Every row comes from one small tree of marks. The marks that hang from a mark follow it in brackets, in the order of their numbers. Every link used is in the known rows. Which tree was each row made from?
Known rows:
j_953[j_807[j_162[j_643] j_764 j_898]]: [-37.4 -25.3   1.3 -38.1 -37.1  21.2  34.4 -28.1  -5.8 -20.4 -11.0 -29.8
 -20.9 -33.1  -0.7 -15.2 -35.4  19.1   2.9 -22.3   5.2   9.2]
j_772[j_162[j_643]]: [  3.5  -9.7   4.3 -14.7  19.8   3.7  -0.1   8.7  10.1  -8.1   1.6  -4.1
  10.8   0.0  21.0 -15.3   5.1  20.6 -10.2   4.9   3.4   1.5]
j_162[j_643[j_764[j_807[j_759 j_898[j_772] j_953]]]]: [-18.1 -20.2 -12.5 -62.1 -19.8 -19.8   1.6  -2.7 -21.5 -25.4   3.8 -19.2
 -16.1 -27.3   5.8 -34.6 -26.0   8.8 -44.9 -13.9 -18.5   3.4]
j_162[j_643[j_764[j_807[j_759 j_953[j_772[j_898]]]]]]: [-11.5 -10.2 -10.5 -52.0   1.5 -19.5  17.9   6.6  18.2 -28.0   1.6 -20.7
  21.1  -3.1  21.6 -18.0  -9.8  17.2 -41.5  -8.3 -16.2  11.3]
j_764[j_807[j_759 j_953[j_772[j_162[j_643] j_898]]]]: [-16.5  -9.2 -12.1 -43.4   4.2   4.5  34.5  12.2  19.6 -20.4  -3.0 -19.2
  25.3  -5.7  19.3  12.4  -3.1  22.3 -30.6  -0.6  -5.8   3.3]
j_807[j_162[j_643] j_759 j_764 j_898[j_772]]: [-37.9 -38.0 -15.1 -47.5 -36.9  10.5  23.4 -28.2 -34.4 -13.5  -9.5 -33.2
 -27.6 -34.5 -15.9  -5.8 -28.4  11.3 -13.4 -17.7  -5.4   7.9]
j_764[j_807[j_162[j_643] j_759 j_898 j_953[j_772]]]: [-42.7 -21.5 -12.2 -51.5 -40.5  17.8  33.4 -19.8   6.9 -23.9  -5.1 -33.8
  -8.5 -40.8  -8.6  10.0 -35.3  16.3 -12.0 -17.6 -10.5   1.5]
j_764[j_807[j_162 j_898 j_953]]: [-33.2  -8.8  -9.0 -33.1 -41.9  18.4  11.4 -17.5   7.4 -19.8  -6.5 -25.0
 -19.1 -30.7 -26.3  -4.6 -37.0   4.8  -7.7 -12.8  -1.7  -1.2]
j_643[j_162 j_764[j_807]]: [ -2.5   6.4  -1.6 -37.9 -19.3 -17.5 -10.0   1.7  16.2 -16.6   3.5  -4.1
  -1.4  18.2 -17.6 -52.1 -14.3 -14.2 -26.4  -2.8  -8.1  12.3]
j_898[j_772[j_162[j_643[j_764]]]]: [  7.3 -13.8   2.6 -32.2  17.5 -18.1  -2.9  12.6 -15.2  -6.1  -2.1  -8.3
   6.1  -7.3  23.0 -44.8  13.6  13.4 -31.2   1.7  -3.5   5.8]
j_153[j_162[j_643[j_764[j_807]]]]: [  1.5  -1.2  -0.1 -38.6   9.3 -20.2 -26.5  13.4  15.2 -23.3   9.7 -11.9
  -7.1  -4.7  10.3 -41.3  -4.8  11.9 -21.2   0.7 -11.9   6.5]
j_643[j_162 j_764[j_807[j_759 j_898[j_772] j_953]]]: [-25.0  -7.1 -14.0 -57.9 -45.4  -7.9  11.1 -15.9 -19.6 -14.0  -2.5 -20.8
 -23.4  -7.3 -26.8 -52.5 -31.4 -20.1 -39.1 -14.1 -18.4  10.6]
j_772[j_162[j_643] j_898]: [  8.6  -4.2   2.8 -10.0  32.8  -5.6   7.2  10.5  24.4 -11.0  -2.6  -9.0
  26.7  20.3  20.9 -20.5  14.2  26.8 -21.9   8.6   5.4   3.8]
j_153[j_162[j_643[j_764[j_807[j_953]]]]]: [ -7.6  -2.8  -3.6 -46.0   2.9  -9.0 -20.5  10.3  11.6 -27.8   8.2 -20.4
  -5.7 -20.3  14.0 -40.0 -16.6  11.6 -23.3  -4.7 -14.6   6.5]
j_898[j_772[j_162[j_643[j_764[j_807[j_759]]]]]]: [  2.2 -17.2  -7.3 -51.6   6.2 -24.0   1.6  14.0 -18.2 -14.8   3.1  -4.5
   1.3  -1.2  15.5 -27.9   7.5   7.7 -44.0   3.3  -6.0   5.0]
j_772[j_162[j_643[j_764[j_807[j_759 j_953]]]] j_898]: [ -2.8  -9.7 -11.1 -48.1  14.3 -14.0  13.1   7.3  20.5 -26.3   1.1 -15.7
  20.9  21.9  19.0 -25.7  -3.3  16.9 -48.4   2.9  -5.9  13.3]
j_764[j_807]: [ -1.8   1.7  -4.2 -19.6  -6.0  -7.6  -5.5  12.9   9.0 -13.2   4.0   3.6
  -0.3  -0.8  -5.9   3.1  -5.7   3.9 -13.8   2.6   0.3  -4.2]
j_643[j_162 j_764[j_807[j_898 j_953[j_772]]]]: [-25.2   1.1  -4.1 -45.2 -35.9  -0.1  15.0 -10.3  18.9  -8.0  -9.8 -26.6
  -6.9  -8.9 -18.2 -58.5 -27.1  -3.2 -23.2 -16.2 -16.7  12.4]
j_153[j_162[j_643[j_764[j_807[j_898 j_953]]]]]: [-15.5  -5.8  -4.4 -45.3  -7.5  -6.2 -17.9  -0.6   9.9 -22.8   3.4 -26.2
 -20.4 -22.5   3.0 -49.7 -23.4  14.3 -22.6  -9.3 -17.6   5.0]
j_807[j_162 j_759 j_953]: [-29.7 -14.2 -13.5 -22.2 -36.1  25.3  28.1 -29.5 -12.3 -14.2  -1.8 -21.1
  -5.5 -18.5 -11.7  23.3 -27.5 -12.9   2.1 -10.9  -2.6   9.2]

Write each row's tree:
[-10.6 -10.2   3.1 -24.7  11.0   5.3  63.9  -2.2  13.2  -5.3  -9.8 -15.9
  27.7  13.6  36.7   7.4  17.8  22.3 -13.0  -2.0   1.8  10.1] : j_953[j_772[j_162[j_643] j_898] j_807[j_759]]
[-36.1 -30.5 -12.9 -54.5 -42.0   2.8  21.6 -37.0 -33.2 -20.8  -5.0 -38.6
 -24.2 -40.1  -7.0 -30.5 -35.6   0.8 -26.3 -22.4 -16.1  10.4] : j_807[j_162[j_643[j_764]] j_759 j_898[j_772] j_953]
[-21.1  -0.6 -10.8 -51.5 -33.0  -1.9  22.1  -5.9  10.2 -14.5  -1.7 -18.9
   4.4   2.3  -9.5 -31.5 -20.9 -16.3 -27.6 -11.0 -17.0  17.1] : j_643[j_162 j_764[j_807[j_759 j_953[j_772]]]]
[ 11.3  -4.8   1.8 -21.0  31.9 -18.9   2.8   7.4  27.8 -12.0  -3.0 -11.4
  24.2  31.7  22.3 -45.1  14.6  21.7 -34.0   6.5  -0.8  13.7] : j_772[j_162[j_643[j_764]] j_898]
[-26.9 -19.9 -10.4 -42.6 -34.8   1.4   9.4 -20.2   2.0 -25.8   3.6 -15.8
 -20.5 -14.1 -21.5   5.2 -30.2   9.2 -14.5  -8.4  -4.6  -0.3] : j_764[j_807[j_162[j_643] j_759 j_898]]
[  2.4  -7.7  -1.3 -42.9   3.4 -27.4 -16.7  13.1  12.3 -28.1   9.4  -4.3
   3.6  -3.1  14.4 -35.2 -11.3  14.3 -34.0  -3.7  -8.9   5.4] : j_162[j_643[j_764[j_807]]]
[  5.9  -8.6  -7.5 -40.4  21.0 -24.7   7.6   9.5  24.2 -20.9   2.3  -7.0
  19.9  38.2  14.6 -26.0   8.7  17.0 -46.0   8.2  -3.2  13.1] : j_772[j_162[j_643[j_764[j_807[j_759]]]] j_898]
[-28.7  -7.8  -2.0 -14.5 -24.2  28.1  33.6 -16.6  11.6  -6.2 -13.3 -31.7
  12.3 -36.8   1.5   7.9 -13.9   5.8  11.6 -13.3  -1.7   7.2] : j_807[j_162 j_953[j_772]]
[  4.4 -13.2   3.4 -22.3  18.2  -5.4   1.6  14.6 -17.7  -4.9  -1.7  -6.8
   7.8 -17.2  22.0 -22.3  13.3  17.9 -20.1   3.7   1.6  -3.2] : j_898[j_772[j_162[j_643]]]
[-34.7 -24.9  -8.8 -42.6 -23.6  28.2  14.1 -12.3  -0.1 -30.3  -5.5 -35.8
   2.4 -48.5   6.2  -5.4 -40.6  19.2  -5.6 -17.9   0.7  10.7] : j_807[j_162[j_643] j_764 j_953]
[-41.6 -27.2 -16.9 -45.4 -20.1  24.8  51.2 -17.6   8.7 -23.7 -13.3 -45.3
  20.9 -29.0  10.4  16.4 -24.5  21.3 -11.8 -18.2  -5.6  18.1] : j_807[j_162[j_643] j_759 j_764 j_953[j_772[j_898]]]
[-21.9  -7.0 -15.1 -44.3 -23.9  -7.1  31.8 -12.6  21.6 -19.6  -7.9 -27.3
  14.5   6.4  -6.8  -6.9 -11.5  -1.7 -29.4  -8.9 -10.2  19.0] : j_643[j_764[j_807[j_162 j_759 j_953[j_772[j_898]]]]]
[-22.3 -10.3  -6.2 -17.9 -21.7  10.5  13.1 -12.0 -31.7   1.9 -11.3 -22.9
 -20.4 -41.4  -6.6 -20.2 -18.0   3.4 -11.7 -13.9  -8.6  -6.0] : j_807[j_898[j_772] j_953]
[-15.9  -2.6  -9.6 -43.2 -38.1 -14.0   3.4 -18.2   3.7  -8.7   1.0  -8.7
 -22.8  23.1 -33.4 -45.9 -24.8 -19.4 -28.5  -7.8 -15.1  13.7] : j_643[j_162 j_764[j_807[j_759 j_898]]]
[-19.7  -6.7   9.2  -9.9 -11.6  20.5  55.6 -12.6   8.6  17.6 -20.7 -16.6
  -3.9  -6.0  12.3  -9.3   7.9  16.4   8.9  -9.1   3.2   4.8] : j_953[j_772[j_162] j_807[j_898]]
[ -3.2 -10.5  -2.9 -47.8   7.7  -5.8  -2.6  14.1  15.7 -23.5   2.5 -12.8
   9.4  -6.0  21.3 -35.9 -10.8  18.6 -35.3  -0.9  -4.5   8.3] : j_772[j_162[j_643[j_764[j_807[j_953]]]]]
[-24.9 -24.9  -7.4 -36.7 -32.8  -3.6  12.9 -39.4  -4.0 -15.1  -0.7 -24.0
 -23.8  -2.1 -15.5 -22.1 -27.3   1.0 -13.1 -14.4 -11.7  14.3] : j_807[j_162[j_643[j_764]] j_759 j_898]
[-18.0 -22.1   0.8 -37.0 -22.5 -12.6   1.3 -23.3 -14.5 -14.1  -7.0 -29.0
 -19.8 -28.3  -7.9 -51.2 -17.0  11.1 -20.1 -14.9  -8.4   6.9] : j_807[j_162[j_643[j_764]] j_898[j_772]]
